Each row was made from one small tree. The marks that hang from a mark follow it in brackets, in alphabetical order. Every link used is in the known rows. Write each row's tree.
Known rows
ritu(lasep mabor naru ribat): [ 17.4  13.6 -22.5   7.8 -43.5  15.3  13.2 -34.0  34.4  22.0 -25.8 -26.8
  49.0  -9.5 -33.7  -9.6]
lunak(dotedu): [-35.2 -12.1  -7.4   4.3  -7.3 -25.3  38.7  -6.1  -8.4  29.4   7.9 -47.7
  46.7  22.1  20.8   6.6]
naru(dotedu(lunak) ritu(mabor ribat)): [-23.6 -19.9  -1.8 -11.1 -20.0 -49.1  64.5  -1.9  -5.4  23.2 -28.9 -15.0
  48.5   9.7  28.4 -25.7]
lasep(ritu(mabor naru(dotedu(lunak)) ribat)): [ 12.7   6.1   7.7  23.5 -21.6 -18.2  39.2 -17.7  33.6  12.9 -33.7 -26.8
  47.9  -6.6  21.8 -16.3]
ritu(lasep naru ribat): [ 12.8  11.2 -20.1   8.8 -31.8   9.6   1.4 -33.1  31.1  20.1 -20.3 -30.8
  39.0  -4.2 -33.8   5.9]
naru(dotedu(lunak) ritu(lasep mabor ribat)): [-22.4 -12.2  -9.6 -16.2  -8.4 -35.0  54.7  -5.6  -7.8  23.3 -26.0 -15.9
  46.4   3.2   7.2 -31.5]
naru(dotedu(lunak)): [-22.4 -25.0   2.5   7.4  -6.1 -31.1  52.2   4.6  -7.6  37.4   7.3 -40.8
  23.3   4.8  22.6 -19.4]
naru(ritu(mabor ribat)): [-22.3  11.6 -19.8  -2.4 -37.1 -25.5  45.6 -19.3  10.2   7.1 -55.7 -11.6
  47.4  18.6  13.3  -3.5]
vave(ritu(lasep mabor naru(dotedu) ribat)): [ 11.8  14.9 -13.8  -3.1 -30.9 -23.4  44.1 -14.5  28.0  47.8  -3.7 -19.1
  41.5 -18.9  -5.5 -18.2]
ritu(ribat): [-20.6  -0.4  -7.3  15.3 -28.5 -10.6  34.6 -22.6  19.8  13.4 -29.8 -28.3
  41.9   8.4  17.0   1.8]
lunak(dotedu(naru)): [-43.2 -22.3   1.8   1.5  -1.4 -37.1  43.4  -1.0 -18.1  34.5  25.8 -61.1
  56.9  19.7  31.3  -2.8]
ritu(naru): [ 10.5   8.4 -17.2  15.9 -44.2  -8.4  14.8 -18.6  21.8  27.1 -12.5 -39.1
  22.4  11.4 -13.7  16.2]
ritu(lasep): [-19.2  15.8 -26.7   8.0  -7.6  12.9  18.0 -16.6   3.7  21.3 -16.9 -38.6
  19.5   4.7 -23.4  -3.8]
dotedu(lunak naru(ritu(lasep mabor ribat))): [-33.2 -12.3  -1.3 -14.6 -12.3 -27.7  33.4  -5.2 -31.1   4.2  -1.7 -40.9
  59.9   4.7  23.1 -34.8]
naru(ritu(ribat)): [-25.5  10.0 -17.9  -1.2 -29.4 -30.3  37.3 -18.7   7.5   5.5 -50.6 -14.3
  40.2  22.9  12.8   8.0]
ribat(ritu(lasep mabor naru(dotedu(lunak)))): [ -2.1  16.1 -15.0  17.5 -16.4  -4.2  52.4   0.6  14.0  31.3 -11.4 -36.8
  32.1   2.5 -33.7  -9.5]

Which tree is each row?
[ 15.5   4.3 -11.5  15.3 -59.8  -6.5  26.8 -28.9  38.6  22.3 -29.6 -25.8
  51.5  -1.0  -3.2  -2.1]	ritu(mabor naru ribat)
[  9.7  19.2   0.9  28.9 -21.8 -10.7  21.9 -25.6  37.5   3.3 -42.8 -28.1
  40.3   1.4  14.6   5.3]	lasep(ritu(naru ribat))
[ -1.7  21.4 -18.8  21.0 -18.2  -4.7  54.5  -2.2  23.0  35.4 -16.7 -35.5
  29.6   4.5 -37.0  -3.8]	ribat(ritu(lasep mabor naru(dotedu)))
[-32.6  -9.9  -4.4 -14.8 -10.9 -26.2  31.6  -0.4 -37.2   7.4   3.8 -45.7
  50.5   7.4  17.9 -32.7]	dotedu(lunak naru(ritu(lasep mabor)))
[-32.5   2.3 -11.3  -5.3 -16.2 -26.9  40.3 -12.0  -5.7  18.6 -19.5 -38.6
  53.8   9.0  11.7 -18.7]	dotedu(naru(ritu(lasep mabor ribat)))
[ 15.5  -1.4 -17.8   1.7 -27.7   0.2  25.1 -11.7  11.7  40.9   2.9 -38.9
  30.1 -10.1 -33.0 -22.6]	ritu(lasep mabor naru(dotedu(lunak)))
[ 17.3  -8.0 -10.2   1.9 -31.6  -1.8  25.6 -21.8  23.9  34.3  -8.3 -28.8
  50.3 -16.2 -22.2 -24.9]	ritu(lasep mabor naru(dotedu(lunak)) ribat)
[ 14.5 -10.9  -7.1   9.1 -43.4 -19.5  39.4  -6.4  15.1  40.3   0.1 -37.5
  32.9  -0.2  -2.3 -15.4]	ritu(mabor naru(dotedu(lunak)))
[-23.0   2.6 -22.3 -10.4  -8.8 -33.0  58.5  -3.6   0.5  40.0 -31.1 -20.8
  28.5  10.3  -7.6 -18.0]	naru(dotedu ritu(lasep mabor))
[-25.8 -10.2 -13.2 -15.6   2.4 -37.8  45.2   1.9 -19.5  27.9 -15.2 -24.8
  26.2  11.7  -0.5 -18.3]	naru(dotedu(lunak) ritu(lasep))
[ 13.0  21.4  -1.0  28.0 -30.0  -7.4  30.1 -26.7  40.2   5.1 -46.7 -24.8
  46.6  -2.7  13.3  -4.9]	lasep(ritu(mabor naru ribat))
[-44.7 -14.6  -6.5  -9.3   2.7 -39.4  40.5  -2.7 -23.6  30.1  14.0 -52.4
  58.6  22.2  20.1  -2.3]	lunak(dotedu(naru(ritu(lasep))))
[-21.3  18.4 -27.3  -7.7 -25.6 -11.7  35.2 -22.9   6.9   8.2 -52.2 -12.3
  45.3  12.1  -8.8  -8.8]	naru(ritu(lasep mabor ribat))
[-42.9 -16.9  -4.7 -10.1  -2.6 -37.9  44.9  -6.4 -18.1  27.6   9.2 -48.6
  68.3  18.3  23.4  -9.5]	lunak(dotedu(naru(ritu(lasep mabor ribat))))
[ 12.2   9.5 -10.0  -6.3 -30.0 -23.6  41.7 -12.0  19.2  42.0   3.4 -20.1
  43.4 -19.6  -0.6 -23.3]	vave(ritu(lasep mabor naru(dotedu(lunak)) ribat))
[ -9.6  23.4 -18.0  -2.6 -23.8 -11.6  45.3 -16.5  15.8  30.1 -13.9 -17.5
  42.5 -14.1   5.5 -21.3]	vave(ritu(lasep mabor ribat))
[-44.8 -20.5   0.4  -6.5  -4.2 -47.4  46.0  -4.0 -18.1  27.2   9.3 -49.3
  66.8  23.6  33.6  -1.9]	lunak(dotedu(naru(ritu(ribat))))
